Known rows, with every step that occurs
vonun > seze: [ 13.5 -26.3 -24.1  -9.8  -3.5   7.3   8.3   6.9  -7.6  -6.2   2.3  -3.4
   9.5   5.0  -1.8  -7.0  14.7 -26.9   4.2]
seze > romo > vafov > vupunob > luve: [-23.7 -39.7 -34.5  44.7  -5.8 -43.5  -1.2  23.5  18.2 -21.4 -24.0  40.3
  32.6  25.7  -4.7   8.1  39.4 -17.8 -20.1]
seze > vonun: [ -7.5 -26.5   1.0   3.4  -4.6 -35.2  17.5  -2.6 -24.9 -28.0  -2.9   6.5
  30.5  -2.6  -0.7   8.6  23.4 -23.7  -0.9]
vonun > vafov > vupunob > luve > tavul > seze: [-42.2 -31.5 -45.3  25.9  17.7  -5.3 -70.5  13.2  32.6   8.9   8.1  36.8
 -17.8 -20.4  34.6 -33.7  30.2 -22.8 -36.4]
romo > vafov: [ -7.1 -16.8  -7.2   7.0  15.7 -38.2  16.6   7.9   6.1 -19.9 -16.7  18.6
  29.7  38.0   8.1  -6.7  23.2 -19.9  -2.9]
vupunob > luve > romo > vafov: [ -0.9  -6.4 -30.1   9.2  22.2 -40.6 -13.8  15.2  46.6  11.4   0.4  19.8
  17.6  46.2  -4.5 -18.6  50.9 -29.9   1.2]
vupunob > luve: [-10.8 -21.7 -41.5  -6.5  18.4  -9.8 -11.7   7.4  10.8  -3.5  -1.3  21.4
  14.0  17.6   9.5   8.5  28.7 -20.3  11.0]
romo > vafov > vupunob: [-12.0 -40.5  -5.5  25.7   6.4 -34.8  25.8   8.9  23.6 -36.3 -26.4  28.4
  45.4  41.2   4.2   0.4  20.3  -8.5 -20.8]
vafov > vupunob > luve > tavul: [-23.4 -33.0 -62.0  36.3  19.0  -0.5 -33.3 -13.6  45.2 -13.8 -11.6  37.4
   2.1   8.5  15.3   2.8  37.8 -12.7 -10.4]
seze > romo > vafov > vupunob: [ -8.3 -43.4  -5.6  55.9  -9.8 -46.9  19.6   8.9   1.5 -33.8 -20.0  29.2
  39.3  13.7 -11.0  -1.2  22.5  -2.1 -31.1]
seze > romo > vafov: [ -3.5 -15.1  -6.7  38.1  -1.4 -48.7   8.3   3.5 -16.7 -22.3 -11.3  16.9
  23.5   9.4  -7.7  -8.7  24.2 -12.9 -15.1]
tavul > seze: [-11.5 -22.0   1.0 -13.4  27.0 -18.2 -11.4  -5.8  -4.8   2.0  17.0   3.4
  -8.5 -16.7   4.9 -19.6  -3.0 -25.8 -17.6]
tavul > seze > vupunob > luve: [-32.3 -46.7 -20.0 -21.8  32.7 -28.2 -27.5  14.4   4.7  20.7  21.2  28.0
 -16.8  -3.6  -6.9 -28.8  29.8 -45.7 -23.6]
tavul > seze > romo > vafov > vupunob: [-20.0 -39.8   8.9  34.1   4.9 -48.8  -0.1  13.2   1.3 -16.2  -8.4  22.8
  13.2 -12.0  -9.9 -19.4   7.8 -21.4 -47.3]
vafov > vupunob > luve > tavul > seze: [-36.4 -31.3 -47.0  15.3  35.2  -2.7 -51.8 -10.0  47.4   4.1   3.9  33.3
 -19.5 -17.6  12.5 -17.1  26.3 -29.1 -28.5]
luve > vonun > vafov: [ -8.5 -27.7   3.0  11.7   8.3 -33.6  -9.4  20.1  -9.7 -23.4  10.7   0.6
  15.6  20.5  18.1 -24.5  23.3 -15.1 -16.7]
seze > vonun > vafov > vupunob > luve: [-32.0 -53.8 -24.8  21.6 -27.3 -27.9 -10.4  45.2  -0.5 -25.0 -14.6  32.7
  46.2   7.6  21.7   7.4  42.7 -22.0 -14.5]
romo > vafov > vupunob > luve > vonun > seze: [-17.9 -45.5 -30.5 -13.5   3.4 -27.8  10.3  42.3  50.8 -19.5 -28.1  19.8
  24.4  73.5  -2.6  -4.2  54.9 -53.4  -7.6]
vafov > vupunob > luve > tavul > seze > romo: [-31.6 -31.8 -47.3  44.4  17.9 -16.9 -58.8 -11.2  23.4   7.5  11.6  31.5
 -27.0 -40.9  -1.2 -17.6  27.6 -24.6 -39.7]
luve > tavul: [ -5.5  -7.8 -33.2  32.3  22.8  -8.6 -25.4 -33.4   9.3  -9.9   1.4  14.1
  -7.0  -8.8  13.3 -11.8  21.9 -10.1 -11.0]

Rows
[-35.0 -35.4 -20.5  23.4   8.7 -45.1 -20.4  29.4  22.3  -1.5 -12.5  35.7
   7.7   3.2  -6.0 -12.6  27.2 -31.5 -36.2]
tavul > seze > romo > vafov > vupunob > luve
[ -4.3 -26.6 -36.4   0.7  -4.4 -19.4 -19.8  25.7   0.1   1.2   6.2  -2.2
  -7.1  10.4 -19.1  -6.0  46.3 -46.7   0.8]
vupunob > luve > vonun > seze > romo
[-10.6 -28.1   1.7  17.6 -19.7 -38.5   0.5  26.6 -38.0 -24.8  -0.6  10.4
  37.2 -11.3  19.1  -7.9  25.7 -19.7 -11.7]
seze > vonun > vafov
[  3.4 -41.8 -37.3  28.6  13.1 -12.9 -13.5   6.7  52.5   0.7  10.7  21.5
  21.8  20.5 -10.5  -4.6  32.6 -11.2  -9.9]
vafov > vupunob > luve > romo
[-23.9 -38.3 -34.6  12.7   9.6 -28.8   7.9  25.5  41.6 -21.9 -33.1  40.7
  36.4  56.1   8.2   8.0  37.9 -19.3  -7.6]
romo > vafov > vupunob > luve
[-18.8 -39.6 -62.7   7.2  11.4  -0.5 -37.3   0.0  14.8  19.3   6.3  28.2
 -26.1   2.9  -2.9 -26.2  59.5 -48.1  -9.9]
vonun > seze > vupunob > luve > tavul
[-37.1   0.5 -38.8  27.4  28.2 -43.7 -59.5  -2.2  18.4  19.4  -5.5  31.9
 -34.4 -15.7   6.1 -32.3  42.8 -46.0 -25.8]
vupunob > luve > tavul > seze > romo > vafov
[-31.8 -25.4 -55.3  35.6  20.0 -25.2 -24.1   0.3  60.3 -19.1 -31.2  49.6
  13.0  41.8  17.0  -3.2  51.3 -19.9 -15.1]
romo > vafov > vupunob > luve > tavul
[-45.9 -11.6 -32.5   2.0  11.2 -32.5 -69.0  18.5  -2.4  15.2   9.4  27.0
 -22.3 -33.7  34.3 -33.1  44.1 -49.9 -22.0]
vupunob > luve > tavul > seze > vonun > vafov
[  6.8 -14.0 -40.2  10.6  20.7 -16.3 -25.0   4.2  33.6  16.6  18.5   8.5
   5.2  16.0  -9.4 -10.6  36.6 -22.6   6.4]
vupunob > luve > romo
[-25.4 -41.1 -18.2  35.5   4.9 -59.6  -0.8  24.9  33.4 -31.8 -22.3  31.3
  27.5  48.6 -12.3   0.4  49.5 -25.6 -22.5]
seze > romo > vafov > vupunob > luve > vonun
[ -9.8 -36.9 -22.0  13.8  24.1 -55.0  -8.9  20.7  38.2  16.5  12.8  32.2
  11.1  46.7 -21.1 -34.4  60.2 -36.5 -15.4]
seze > vupunob > luve > romo > vafov
[-21.2 -33.3  -8.6  -9.2  39.6 -61.0 -27.2  22.7  38.4  39.8  22.8  27.8
 -12.8  21.8 -20.7 -53.5  52.2 -55.8 -31.1]
tavul > seze > vupunob > luve > romo > vafov
[ -8.3 -50.3 -36.5  20.1 -15.7 -15.4  -7.3  30.2  18.9 -13.4  -0.3   9.3
   7.6  16.9 -22.0   1.2  42.6 -37.2 -16.9]
vafov > vupunob > luve > vonun > seze > romo
[  0.5 -57.2  -0.4 -12.5   6.7 -25.2  14.4  13.1  -4.3  -9.1  15.6   0.6
  -1.3  24.9 -24.2 -26.8  37.6 -49.1 -21.4]
luve > vonun > seze > vupunob
[-29.8 -54.9 -14.7  -0.7  14.8 -46.9 -24.3  40.3   1.5  -6.6  14.1  25.5
   7.8  35.3   7.8 -31.6  51.2 -35.1 -25.7]
seze > vupunob > luve > vonun > vafov
[-29.6 -39.8 -16.5   4.9  19.5 -47.8   7.3  26.9  53.7 -33.2 -30.2  31.4
  32.1  75.4   1.8   2.0  50.4 -30.8 -14.3]
romo > vafov > vupunob > luve > vonun
[  8.1 -24.3  -8.6 -17.7   6.0 -10.5  10.7  10.9   3.6 -15.7   4.2 -12.9
   3.6  24.2  -8.7 -12.0  25.6 -39.3  -3.1]
luve > vonun > seze
[-14.8 -24.0 -25.3 -11.8  30.1 -27.5  -6.9   9.6  24.1 -14.0   0.6  10.0
   4.8  40.8   1.9   0.3  37.4 -33.1   4.9]
vupunob > luve > vonun
[-39.9 -51.9 -10.7  -1.3  -9.3 -32.4 -28.5  48.3  -1.2  -8.3   0.1  27.4
  20.5 -16.1  21.3 -11.9  30.3 -38.6 -30.1]
tavul > seze > vonun > vafov > vupunob > luve
[-20.5 -23.8 -24.6  -1.7  12.8 -29.9 -29.3  34.7  11.3 -10.8   2.3  14.0
  10.1  33.0  22.6 -15.8  42.1 -26.6  -5.3]
vupunob > luve > vonun > vafov
[-44.2 -22.7 -40.9  14.0  34.6 -27.9 -42.6   3.0  62.0   4.5 -18.6  44.4
 -12.9  14.9  17.2 -22.1  41.9 -38.2 -30.3]
romo > vafov > vupunob > luve > tavul > seze
